What can hang from each mark:
fiba: mevere pomo sofavu
bigo: sofavu zilak
pomo: gazuz
mevere: fiba gazuz vedog
vedog: mevere
zilak: gazuz kube
kube: zilak zogam
pifis: zilak
gazuz: mevere sofavu zogam
sofavu: bigo fiba gazuz

Each row was made from one small tree. Brackets hold a mark, then the marks that hang from it, in alphabetical order. Every link used is in the known rows. Write each row's tree.
(in the rows, 128 means zero)
Known rows:
(bigo sofavu zilak): [173 209 116  72 172 107 150 169 131 160  64 123  96 128 143 138 125  99
 123 161 129 183  84  78 133 118 144 167  59 145]
(gazuz (sofavu bigo (fiba pomo)) zogam): [ 73  92 160 149  72 169 141 114 127 133 211 112 107  98  79 116 161  66
 142 111 134 153 165 171 123 118  82 146 150  93]
(bigo sofavu): [165 200 109  75 148 107 121 168 134 165  97 145  88 129 147 148 155 113
 128 124 125 167  96 119 109 103 164 170  85 120]
(pomo (gazuz (sofavu (bigo zilak) fiba) zogam)): [ 85  86 165 164  98 154 187  73 137 150 147 108 152 115  95  85 150  93
  90 157 144 180 148 148 180 121  72 114 130 143]
(kube zilak): [191 192 108  99 122 159  85 179 151 122  96 158 107 102 148 134 152 110
 125 134 138 179 122 111 146 108 153 160  74 130]
(pomo gazuz): [171 149 119 103  91 126 110 139 133 144 101 169 129 146 146 132 185 133
 119 119 133 160 128 143 138  88 162 141 114 131]
(vedog (mevere (gazuz sofavu zogam))): [114 112 126 120 151 115 126 125 151 126 192 145 141 145 113 101 149 122
 138 113 116 133 137 138 156 127 140 128 129 112]
(bigo (sofavu (fiba pomo)) (zilak kube)): [132 195 156 120 170 103 136 118  89 121  71 134 107 117 155 117  95  44
 126 150 153 136  83  86 105 138 109 153  78 100]
(gazuz sofavu zogam): [133 136 153 125 130 140 133 141 162 146 168 134  99 135 118 114 147 127
 129 122 110 189 112 152 128  89 157 142 113 138]
(vedog (mevere (fiba pomo sofavu) gazuz)): [110 143  90  66 110  94  75 153  90  69 177 169 148 133 118 175 138 111
 163 100 160  44 164 122 108 149 103 127 167  77]
(kube zilak zogam): [166 186 114 108 136 147  77 172 167 102  68 158  87  90 126 127 157  96
 124 144 149 164 137 109 173  98 143 139  74 134]
(vedog (mevere fiba (gazuz sofavu zogam))): [106 102 121 122 172 125 115 111 146  92 185 144 154 138  92 123 139 150
 139  97 130 102 170 149 149 146 130 119 158 108]
(pifis zilak): [189 156 134  83  99 133 105 196 121 137 109 125  99 124 133 147 173 129
 167 133 126 178 122  96 156 104 160 160 110 116]
(kube zogam): [160 171 130  98 132 127  95 168 160 124  87 154  87 126 109 121 176 110
 140 129 131 150 136 117 155  94 161 151 103 117]
(mevere (fiba pomo) (gazuz (sofavu (bigo zilak))) vedog): [127 142 127 118 138 141 142 124 108 109 156  76 130 133  96 190  70 148
 137 127 164  97 159 102 111 182  61 121 173 161]
(pifis (zilak (gazuz mevere zogam) kube)): [141  80 144 155 146 142 130 138 107 115  91 116 140 139 163  95  89 149
 124 140 101 136  99 104 111 118 169 123 115 123]
(sofavu bigo (fiba pomo) gazuz): [100 108 131 148  42 150 117 109  89 133 164 147 125 111  86 104 200  72
 154 112 131 107 161 167 142 144  86 161 165  88]
(pifis (zilak (gazuz mevere sofavu) (kube zogam))): [104  96 170 164 171  95 100 126 117 109  72 113 134 163 146 104  91 144
  98 135 144 108  94 119 164 112 139  91 141 127]
(vedog (mevere (fiba pomo) (gazuz zogam))): [115  93  99 106 133 147 102 139 126  60 179 148 136 117  91 142 147 115
 182  93 132  75 187 136 120 147 126 142 142  85]
(mevere (fiba (sofavu bigo (gazuz zogam))) vedog): [111 117  85 141  81 134 148  87 115 150 156 121 120  96 108 148 132 169
 146 140 113 115 163 149  92 151  86 120 179 148]
(vedog (mevere (fiba sofavu) gazuz)): [128 156  93  67 136  91  86 142 102  97 151 177 162 137 122 160 148 141
 140 113 147  59 162 120 127 155 123 127 162  84]
(pifis (zilak (gazuz zogam) kube)): [167 122 143 134 163 145 118 123  88 126  68 139 111 131 174 102 105 132
 124 149 114 152  77  98 113 100 168 138 117 147]
(sofavu (bigo zilak)): [180 168 119  85 117 170 152 178 125 174  93 118 116 114  96 123 152  89
 115 172 113 179 128  69 155 122 120 171  84 131]
(pomo (gazuz (mevere vedog) (sofavu (bigo zilak)) zogam)): [108  69 123 177  91 152 203 117 173 170 147  59 154 134 105 121 104 151
 105 156 107 174 155 129 149 140  98  91 115 168]
(bigo (zilak gazuz)): [184 185 125  91 172 142 122 158 111 138  52 150 124 152 138 114 118 133
 109 144 134 151  89  96 141 134 165 164 101 167]
(pifis (zilak (kube zogam))): [173 161 156 117 147 117  96 156 120 115  53 136  86 118 144 116 144 102
 142 161 134 153 106  69 165  87 147 124 101 114]
(kube (zilak (gazuz mevere)) zogam): [130 126 106 136 151 145  84 157 160  84  60 147 131 122 133 116 115 132
 101 124 153 113 138 131 164 129 150 125 100 136]
(bigo (sofavu (fiba (mevere vedog) pomo)) (zilak gazuz)): [112 163 128 114 167  82 152 120 103 108  80  97 134 119 161 168 106 102
 164 108 162  65  98 108 121 187 120 135 118 132]
(kube (zilak (gazuz (sofavu bigo fiba))) zogam): [ 80 135 145 166 143 158  98  86 128 114  86 146 128  93 104 105 136  91
  70 133 187 118 148 160 186 139  78 123 151 142]
(zilak (kube zogam)): [165 179 148 121 159 120  89 138 134 128  58 169  93 128 135 102 139 102
 112 150 126 139 109  94 137  90 160 134  92 112]

Write each row's tree:
[128 101 141 142 119 100 151 104 149  96 183 123 160 112 141 143 148 161
 185  94 119  82 158 134 133 172 137 112 149 105]
(sofavu (fiba (mevere (gazuz zogam) vedog)))
[132 178 170 140 228 112 117  98 116 126  28 146 117 158 145  82  70 114
  62 167 154 131  60  92 161 110 132 112 111 174]
(bigo (zilak (gazuz sofavu) (kube zogam)))
[124 140 103 127 133 101 151 106 140 156 122 144  94 123 144 104 157 120
 139 131 101 173  88 153 116 104 144 150 102 144]
(bigo (sofavu (gazuz zogam)))
[137 117 166 147 174 127 123 104  98 132  99 127 114 142 172 103  89 138
 107 144 128 157  64 119 122  96 151 117 136 160]
(pifis (zilak (gazuz sofavu zogam) kube))
[125 124 147 118 140 117 133 117 146 126 191 139 124 147 139 122 121 157
 121 115 121 157 109 145 121 109 134 124 137 147]
(mevere (gazuz sofavu zogam))
[147 159 141 101 126 152 156 160 129 182 127 106 117 129  94 119 134  99
  99 165 125 187 115  90 167 115 103 149 102 145]
(gazuz (sofavu (bigo zilak)))
[174 148 117  95 124  88 121 159 140 121 148 131 147 139 162 179 146 174
 174 102 118  85 127  99 127 155 156 118 134 125]
(fiba (mevere gazuz vedog))
[113 125  97 137  47  79 116 154 114 132 181 129 128 152 137 155 125 147
 172 102 122  91 133 157  86 150 122 115 160 119]
(fiba pomo (sofavu (gazuz (mevere vedog))))
[120  98 152 151 146 157 142  97  83 160 109 112 120 119 150 102  95 118
  92 160 115 157  86 109 124 101 112 123 143 155]
(pifis (zilak (gazuz (sofavu bigo) zogam) kube))
[145 139  99  88 118 148  74 182 124  86 132 151 120 124  76 149 180  88
 183  92 140  89 186 131 133 137 149 165 127  67]
(vedog (mevere (fiba pomo)))
[108 120  86 106  83 137 131 114  97 102 205 106 117  98 125 203  84 154
 161 121 135  79 171 124  43 157  68 114 190 136]
(mevere (fiba pomo (sofavu bigo)) (gazuz zogam) vedog)
[158 179 111  76  91  71 123 178 136 149 149 130 127 120 169 183 154 145
 167 126 123 104 113  99 116 125 151 116 123 110]
(fiba (mevere vedog) sofavu)
[102 128 182 182 185 132 122  49 102 123 114 167 138 142 151  68  97 126
  84 117 138 128  92 170 108 128 142 128 150 130]
(zilak (gazuz (sofavu fiba) zogam) kube)
[103  81 138 145  76 105 144 118 165 120 194 104 125 130 153 165 153 133
 171  92 126 116 126 165 125 103 126  83 134 139]
(fiba (mevere vedog) (pomo (gazuz sofavu zogam)))
[141 142 145 159 179 142 181  83 120 163 133  94 133 126 143 115  43 143
  95 179 112 153  96  70 109 154  87 101 120 182]
(mevere (gazuz (sofavu (bigo (zilak kube))) zogam) vedog)
[ 94 116 149 168 213 116 175  76 111 119  59 120 155 134 154  73  53 111
  81 155 122 126  85 113 104 162 132 129  83 122]
(bigo (sofavu fiba) (zilak (gazuz mevere zogam) kube))
[ 94  78 142 171  67 106 144  99 143  93 191 121 135 103 121 119 179 117
 218  87 112  82 154 167 135 160 120 115 151  97]
(sofavu (fiba (mevere vedog) pomo) (gazuz zogam))
[133 151 166 145 216 137 147  92 112 142  76 143 129 153 159  75  53 123
  69 164 123 163  49 101 122 112 145 125 102 181]
(bigo (zilak (gazuz sofavu zogam) kube))
[105  73 122 143  60 136 140 132 143 170 166 116 162 152 108 125 165 136
  84 122 120 143 159 164 151 105 109 110 139 116]
(pomo (gazuz mevere (sofavu bigo)))
[ 94 111 105 123  58  79 140 131 126 120 204 128 117 113 158 156 151 125
 199 115 105  84 109 140 104 123 114  95 143 123]
(fiba (mevere vedog) pomo (sofavu (gazuz zogam)))
[162 120 103 142  82 118 126 152 161 143 114 119 148 158 141 148 151 179
 139 105 120 134 159 152 120 136 171 123 122 129]
(pomo (gazuz (mevere vedog)))
[112 108 129 134 134 172 143 110 120 167 144 129 116 127 112 106 128 125
  89 128 117 153 115 155 115 107 126 144 146 158]
(zilak (gazuz (sofavu bigo) zogam))
[148 101 112 150 128 153 133 153 180 104 142  96 129 121  90 155 115 199
 173  99 102 129 193 147  94 158 166 133 129 116]
(gazuz (mevere fiba vedog) zogam)
[125 131 122 103 169 108  91 128 130 100 162 153 160 153  98 141 150 148
 131  92 151  86 164 143 159 154 129 128 165  96]
(vedog (mevere fiba (gazuz sofavu)))
[ 97  68  83 144  56 140 157 106 142 134 165  94 158 108 115 171 117 185
 120 132 118 108 198 157  85 141  95  87 168 123]
(pomo (gazuz (mevere (fiba (sofavu bigo)) vedog) zogam))
[ 99 104 166 126  87 122 138 133 135 149 186 119 155 106  95 128 199  92
 132 116 132 108 156 144 184 134  97 121 146  69]
(gazuz (sofavu bigo (fiba mevere)))
[162 143 105 120  87 136  91 130 126  98 110 129 120 132 132 189 149 161
 163  87 158 104 171 156  91 129 137 133 155 138]
(mevere (fiba (pomo gazuz)) vedog)
[146 184 118  95 156 133 139 117  54 175  51 154 141 132 168 112  69  95
  54 196 132 123  62  61 101 121 103 134 114 157]
(fiba (sofavu (bigo (zilak gazuz kube))))
[ 76  89 112 156 155 165  94 118 150  85  96 112 148 108  84 133  99 145
  66 126 165  89 177 155 172 143  87 100 150 134]
(kube (zilak (gazuz (mevere fiba) (sofavu bigo))) zogam)
[137  94 131 156 161 146 125 122 121 122  99 149 145 152 151  80  85 147
  97 127  92 120 103 131  85 120 178 130 104 121]
(zilak (gazuz mevere zogam) kube)
[114  77 129 178  98 118 154 114 183 145 167  96 140 158 133 132 128 185
 125 104 115 161 151 183 120 120 153  94 135 153]
(pomo (gazuz (mevere vedog) sofavu zogam))
[131 136 159 150 190 134 120  84 111 142 105 161 120 151 166  87  83 138
  80 129 121 149  65 145  93  99 163 127 125 158]
(zilak (gazuz sofavu zogam) kube)
[ 62  71 100 107  26 110 152 131 104 138 225 132 127  91 129 131 177  73
 166 142  90  89 121 133 124 101  70 101 140  94]
(fiba mevere pomo (sofavu bigo (gazuz zogam)))
[122 120  97 162 151  97 196 121 165 158 107  75 120 135 130 111  91 156
 149 150  94 160 111 118 123 163 132 127  85 165]
(bigo (sofavu (gazuz (mevere vedog) zogam)) zilak)
[ 86  63 119 166  87 169 146 139 156 112 209  56 121 113  66 166 100 150
 157  97 114 113 204 165  85 153  96 118 163 112]
(gazuz (mevere (fiba pomo) vedog) (sofavu bigo) zogam)
[ 99  76 124 138 133 158 118 126 119 131 136 109 165 152  81 138 113 174
  84 101 133  89 166 167 121 151 117 130 177 116]
(zilak (gazuz (mevere fiba) (sofavu bigo)))
